Each row comes from the steps of one walk. Every step used is in the known rows, and no mark comes twice. Write the walk behind each row, first mark first.
In the rows, 128 means zero.
Known rows
gumo/kubop/giko: [167 156 154 122 132 169 152 115 175 108 117 114 107 133 127 128 133 156
 150 139 118  75 122 132 135 151 130 134 134 144 125 179 125 151 113 155
 149 143 171 120 163 101 157]
temafi/nidu/kubop/giko: [114 133 167 121 127 107 126  99 126 134 130  74 108 168  79 158 132 152
 114 119  88 124  88 163 130 129 143  85 148 129 179 156 144 150 129 158
 169 153 177 133 152 134  87]
temafi/nidu/kubop/giko/kamup/nofifo: [110 130 170 145 100 117 149  89 136 147 128  65 108 173  59 167 122 180
 145 130  86  98  70 157 128 132 183  76 127 146 187 191 173 144 138 174
 195 168 186 136 182 107  78]
kofug/nidu/reni: [107  98 141 120 117 154  70 122 104 124  75  56 142 126 117 185 123 119
 113 119 134 104 144 103 173 118 168  74 156 122 163 100 114 140  90 145
 123 127 127 131 150 125  96]
gumo/kubop/giko/kamup: [164 152 159 136 126 173 160 110 181 107 103 123  96 143 110 139 116 150
 177 145 113  48 119 133 135 172 161 136 109 147 132 216 134 143 113 170
 158 151 169 130 190  92 153]
ginag/gumo/fafo: [118 143 122 111 154 174 151 147 135 121 106 157  67 144  97 147 146  83
 139 119 141  81  98 133 149 160 125 135 127 159 208 138  89 128 152 119
 112 137  91 138 139 156 102]
nidu/kubop/giko/kamup: [112 146 154 114 119 122 144 125 138 117 132 113 105 153 107 148 115 130
 151 114  98  78  92 131 120 144 156 140 122 152 147 192 157 169 121 180
 173 157 151 144 176 107 103]
temafi/gumo/ginag/zirada/kamup: [102 164  99 126 153 152 125 137 154 104 119  99  88 151  62 181 150 145
 190 105 117  85 103 126 132 162 140 128  73 165 138 189 195 156 138 166
 171 127 129  89 154 113 120]
kofug/nidu/temafi/gumo/kamup: [117 138 112 134 121 161 110 120 111 114  60  31 150 106 129 195 125 165
 133 110 132  79 155 125 176 157 148  29 137 135 154 166 131 153 122 183
 135 115 118 106 193 111 102]
giko/kamup/nofifo: [122 123 132 156  96 139 156 116 147 145 122 119 126 140  99 147 112 161
 170 142 125  91 108 123 127 137 186 121 102 151 137 175 163 121 138 147
 163 150 140 132 169  95 116]
sadab/nidu/temafi/gumo/kubop: [153 159 136 144 135 179 125  89 142 117  57  15 138 118 116 208 116 156
 116 138 135  88 154 117 162 130 154   8 167 129 178 184 165 155 121 178
 165 132 156 121 174 119 124]
temafi/gumo/fafo: [132 162 126 116 174 137 145 149 142  99 130  79 107 133 128 132 148 137
 135 144 171 128 105 148 122 153  90  92  88 162 178 128 118 132 146 137
 136 134 119 109 161 135 129]
temafi/gumo/ginag/nidu/kubop: [106 157 117 138 147 125  87 157 125 109 132  56 137 141 107 101 166 157
 152  89 126 162 130 140 124 117 117  56 108 143 207 123 151 178 155 137
 169 121 144 125 165 139 105]
nidu/kubop: [105 140 134 108 130 121 122 132 111 132 137  94 125 142 122 124 116 122
 110  95 117 149 110 111 114 117 128 117 149 135 139 141 136 175 132 135
 160 137 151 145 126 129  90]
zirada/kamup/giko: [ 86 119 129 130 122 134 146 130 180 138  92 130 124 139  97 185 124 104
 150 145  99  88 103 122 141 158 178 172  68 144 120 171 160  98 133 131
 151 137 122 106 125 133 129]
taniv/nofifo: [135 130 148 120 123 128 123 127 124 124 166  90 153 117 133 108 123 130
 112 166 101 146 155 121 109 139 134 115 128 131 157 111 139  81 149 127
 114 119 131 142 119 126 143]
sadab/nidu/reni: [120 109 145 122 132 141  96  97 110 119  80  63 139 134 107 210 124 103
 104 137 136 102 133 114 168  99 175  57 169 115 189 123 149 140  97 141
 143 144 146 142 158 139  95]
ginag/zirada/kamup: [128 135 105 132 118 144 138 116 151 127 119 142  70 151  68 190 120 104
 151 106  89  80  97 111 124 175 150 197 119 160 113 205 168 132 142 152
 140 131 132  98 123 116 131]
ginag/nidu: [153 114 123 164 107 118  99 137 125 129 127 117 135 126 134  94 149 128
 120 119 110 156 149 146 126 129 123 121 138 131 186 113 103 115 155 108
 114 117 130 128 135 148 146]
ginag/nidu/temafi/gumo/kamup/giko: [130 143 112 149 121 125 111 137 151 127  64  75 132 123 139 164 170 166
 133 127 105 104 169 157 151 164 141  52 124 139 194 181 110 116 166 139
 132 118 117 105 186 152 153]
kofug/nidu/temafi/gumo: [121 135 124 138 114 159  95 124 117 126  70  27 153 111 124 191 122 161
 120 119 129  99 158 118 164 134 147  32 145 134 153 132 138 135 117 179
 133 113 108 108 160 116 116]
ginag/nidu/kubop/giko/kamup: [137 132 144 152 100 111 115 135 135 119 132 104 116 150 115 113 139 129
 142 106  85 114 117 149 118 145 149 129 133 150 203 166 130 153 153 154
 156 145 151 145 181 130 123]
sadab/nidu: [141 122 125 144 119 141 130 104 112 118 100  95 151 124 122 178 119 110
 115 139 123 116 122 126 163 106 155  96 155 114 168 122 160 135 123 142
 150 128 143 127 144 129  97]
kofug/nidu/kubop/giko: [116 131 139 114 104 145 115 133 107 117 108  65 146 128 124 156 124 131
 121 103 100  97 106 119 160 122 146 114 152 141 147 117 142 180 107 174
 164 129 148 125 159 108  77]
sadab/nidu/temafi/gumo/fafo: [136 154 129 135 155 160 131 111 130 117  66  22 129 123 113 220 132 137
 108 150 154  87 125 142 165 127 137  13 152 140 211 156 151 127 137 164
 147 139 117 120 175 143 117]
kamup/giko: [110 127 124 116 125 126 138 137 155 141  90 145 133 136 133 164 143 121
 135 155 109 106 130 129 148 129 156 145 111 121 119 123 127 107 127 116
 143 120 121 111 121 144 131]
kofug/nidu/kubop/giko/kamup/nofifo: [112 129 141 138  78 151 137 122 121 130 105  60 148 140  99 170 111 158
 156 114  97  71  90 113 159 125 189 106 133 158 152 152 166 176 114 188
 190 144 156 129 189  82  67]
sadab/nidu/temafi: [133 130 131 143 119 153 118  94 116 137  66  64 145 117 113 218 115 130
 102 137 119  84 143 126 172 105 170  44 184 115 172 154 159 121 120 157
 140 133 128 133 148 135 116]
kubop/giko/kamup/gumo/fafo: [151 151 165 111 143 161 179 148 193 101 112 139  70 160 103 176 138 105
 165 157 131  29  78 182 148 172 148 168  78 165 170 172  98 106 127 160
 125 162 105 133 204 139 115]
giko/kamup: [122 123 135 141 118 131 137 122 139 124 113 141 114 144 108 145 106 119
 161 134 123  97 127 129 127 155 168 133  96 133 137 174 140 119 128 148
 138 140 125 136 160 117 123]
kubop/giko/kamup: [137 136 150 130 116 130 155 121 156 112 125 147 107 141 112 154 127 137
 177 150 107  53 109 151 134 159 162 154  97 149 134 186 151 118 116 175
 144 153 128 128 185 105 141]

Write each row's walk
[109 139 134 148 124 135 107 149 137 116 115 106 119 161  90 119 157 144
 179  96  97  95 112 155 141 126 167 105 110 145 209 163 150 159 145 143
 166 145 146 147 190 133 114]	gumo/ginag/nidu/kubop/giko/kamup
[131 150 118 138 136 148 133  94 116 109  64  41 144 115 123 221 130 152
 125 131 133  76 142 135 174 141 153  14 153 127 180 191 167 153 129 181
 157 133 134 118 201 121 102]	sadab/nidu/temafi/gumo/kamup
[123 147 113 151 145 131  98 154 134 104 126  81 137 134 116 103 172 161
 164 111 134 147 145 154 134 126 118  67  92 139 198 115 143 142 152 131
 148 115 127 112 167 138 132]	temafi/gumo/ginag/nidu
[167 165 138 115 121 194 168 119 213 109 104 134  37 165  59 206 129 104
 160 115  82  25  82 131 140 199 151 221 110 176 114 235 138 141 126 171
 147 145 149  99 161 117 127]	ginag/zirada/kamup/gumo/kubop/giko
[116 144 129 139 130 130  99 151 130 117 126  97 129 148 103 109 171 150
 153  88  99 119 112 155 141 108 140  99 131 140 205 127 139 165 145 129
 160 136 147 136 166 140 118]	gumo/ginag/nidu/kubop/giko
[121 136 186 120 120 128 137 108 157 130 114  82  79 188  58 182 119 124
 132 121  84  87  77 175 138 148 175 106 118 134 189 181 129 138 130 172
 166 162 163 145 185 144  57]	temafi/nidu/kubop/giko/kamup/gumo
[132 154 146 119 131 152 114 167 166 112 122 101 103 160  96 132 171 120
 143  92 104  98 102 172 151 117 142 124 119 140 198 119 105 156 140 128
 145 137 129 142 176 164  85]	kamup/gumo/ginag/nidu/kubop/giko
[115 137 142 124 138 168 137 149 173 116  96 137  94 164  81 166 125 107
 182 122 131  67 112 153 156 145 188 135  73 130 152 159 125 121 124 140
 137 142 109 146 181 143  84]	giko/kamup/gumo/ginag
[113 149 151 124 101 128 160 121 144 134 138  96 117 152  97 149 121 163
 160 123 101  76  77 126 119 131 168 126 125 166 142 192 176 170 127 179
 194 166 163 141 183  89  95]	nidu/kubop/giko/kamup/nofifo
[ 99 166 107 127 148 165 114 125 160 129  82  68  87 144  58 223 145 163
 170 103 114  54 124 126 139 160 154  72 110 162 146 227 192 136 138 180
 154 134 113 100 156 123 140]	nidu/temafi/gumo/ginag/zirada/kamup
[144 159 147 135 102 203 181 112 181 129  99 146  70 147  79 153 128 149
 191 128  98  17 103 117 150 176 186 137 124 172 169 221 143 154 132 174
 168 155 150 135 190  91 113]	ginag/gumo/kubop/giko/kamup/nofifo
[148 142 125 160 118 125  88 132 138 133 102  56 132 119 129 133 155 165
 116 116 116 134 172 149 123 138 118  43 145 140 200 149 118 114 160 145
 120 119 114 118 157 148 163]	ginag/nidu/temafi/gumo
[124 154 166  97 119 139 155 139 163 112 127 115  90 164  98 160 118 109
 146 111 100  70  84 144 127 149 158 152 112 152 148 182 131 163 121 176
 163 160 140 149 185 128  76]	nidu/kubop/giko/kamup/gumo
[120 147 135 110 148 169 128 156 167 117 110 127 106 152  95 152 149 114
 150 113 139  94 112 153 158 116 148 129  95 125 144 113 111 131 121 116
 127 130 108 135 151 156  86]	kamup/gumo/ginag
[101 141  98 133 142 162 124 132 151 122 106 138  79 158  48 191 142 123
 186  96 105  70  93 121 143 150 165 164  98 153 133 194 182 138 136 138
 154 131 127 106 132 120 123]	gumo/ginag/zirada/kamup
[116 151 148  99 128 118 138 132 128 121 147 103 118 142 122 136 133 137
 126 108 103 107  92 131 120 123 124 130 146 147 138 154 148 176 121 162
 168 148 153 135 151 117 108]	nidu/kubop/giko
[105 161 157  98 138 153 146 149 165 110 117 110  91 170  81 169 133 119
 172 104 107  55  81 152 143 134 172 134  98 149 158 178 146 172 119 171
 173 159 137 151 194 129  70]	nidu/kubop/giko/kamup/gumo/ginag
[134 147 161 115 112 150 154 114 145 107  97  81 115 157  94 208 110  93
 129 126 100  61  82 144 164 127 184 122 139 137 183 171 162 169 114 183
 181 157 150 146 200 129  48]	sadab/nidu/kubop/giko/kamup/gumo
[121 132 116 162 130 153  83 141 136 141  84  89 134 133 102 142 165 158
 146 107 120 111 160 152 152 108 155  51 146 124 204 138 126 111 150 118
 121 124 111 138 152 155 153]	gumo/ginag/nidu/temafi
[127 151 155 117 134 160 157 147 187 104 109 147  91 160  85 174 145 123
 195 137 114  23  96 172 158 149 176 151  73 147 148 172 138 121 112 166
 142 155 111 135 204 127 104]	kubop/giko/kamup/gumo/ginag
[108 139 105 128 110 163 172 123 126 131 108 157  95 131  97 147 145 140
 164 105 113  63 104 122 156 164 159 123 130 159 164 184 129 161 152 139
 148 137 123 130 176 112  78]	ginag/gumo/kamup/nofifo
[149 144 164 116 118 147 166 136 185 108 118 150  87 152 106 168 130 115
 167 146 108  38  98 166 145 163 163 170  87 150 135 175 122 113 114 172
 134 156 115 131 196 124 114]	kubop/giko/kamup/gumo
[178 166 168 106 134 187 163 133 205 103 111 115  84 148 118 149 136 125
 138 134 121  64 112 151 148 155 133 156 120 146 126 162  91 142 111 148
 135 142 149 128 174 130 120]	kamup/gumo/kubop/giko
[ 96 137 137 126 144 172 139 150 191 116 108 114  98 152  64 177 132  96
 162 106 124  79  84 147 151 147 174 158  58 149 141 158 146 121 127 131
 138 145 110 127 154 141  84]	zirada/kamup/gumo/ginag
[107 131 110 111 134 129 156 129 144 118  80 153 128 134 141 167 149 131
 153 139 111  84 126 139 162 161 156 141 102 127 120 171 118 131 137 120
 144 124 133 111 168 133 116]	gumo/kamup/giko
[159 176 151 141 123 166 174 114 188 108 124  70 111 138 109 138 132 202
 189 157 128  64 111 131 124 170 146  93  87 174 140 213 169 160 124 193
 194 153 178 106 212  70 141]	temafi/gumo/kubop/giko/kamup/nofifo
[134 129 137 152 120 160 117 154 171 113  93 130 100 164  84 144 142 107
 177 115 118  87 129 166 155 145 182 130  77 131 198 145 107 112 146 124
 126 132 110 144 186 156  96]	giko/kamup/gumo/ginag/nidu
[151 140 158 137 100 128 121 147 159 116 125 102  99 160 107 123 139 110
 134 100  83  99 108 163 128 150 151 143 123 151 203 158 103 147 151 152
 146 146 140 146 190 149  97]	ginag/nidu/kubop/giko/kamup/gumo
[121 142 146 142  94 140 159  96 126 126 109  66 140 145  93 195 113 146
 145 137  98  67  75 125 153 110 195  91 151 151 180 179 205 174 122 184
 210 162 173 140 196  93  67]	sadab/nidu/kubop/giko/kamup/nofifo
[116 137 143 139 123 156 112 156 158 117  98 107  96 174  79 140 134 102
 163  88 109 104 116 153 146 135 184 118  94 136 202 157 113 146 149 131
 148 138 128 157 185 158  70]	giko/kamup/gumo/ginag/nidu/kubop
[137 142 117 121 118 163 147 130 180 121 113 142  52 163  60 207 123  83
 145 104  92  68  87 128 135 181 151 214 106 164 114 195 141 124 141 149
 131 133 119 103 129 137 103]	ginag/zirada/kamup/gumo
[116 141 110 147 103 166 126 116 118 129  65  18 159 106 121 193 132 198
 142 117 132  74 141 121 176 144 161  17 138 151 152 169 150 154 129 182
 157 123 128 103 201  91  97]	kofug/nidu/temafi/gumo/kamup/nofifo
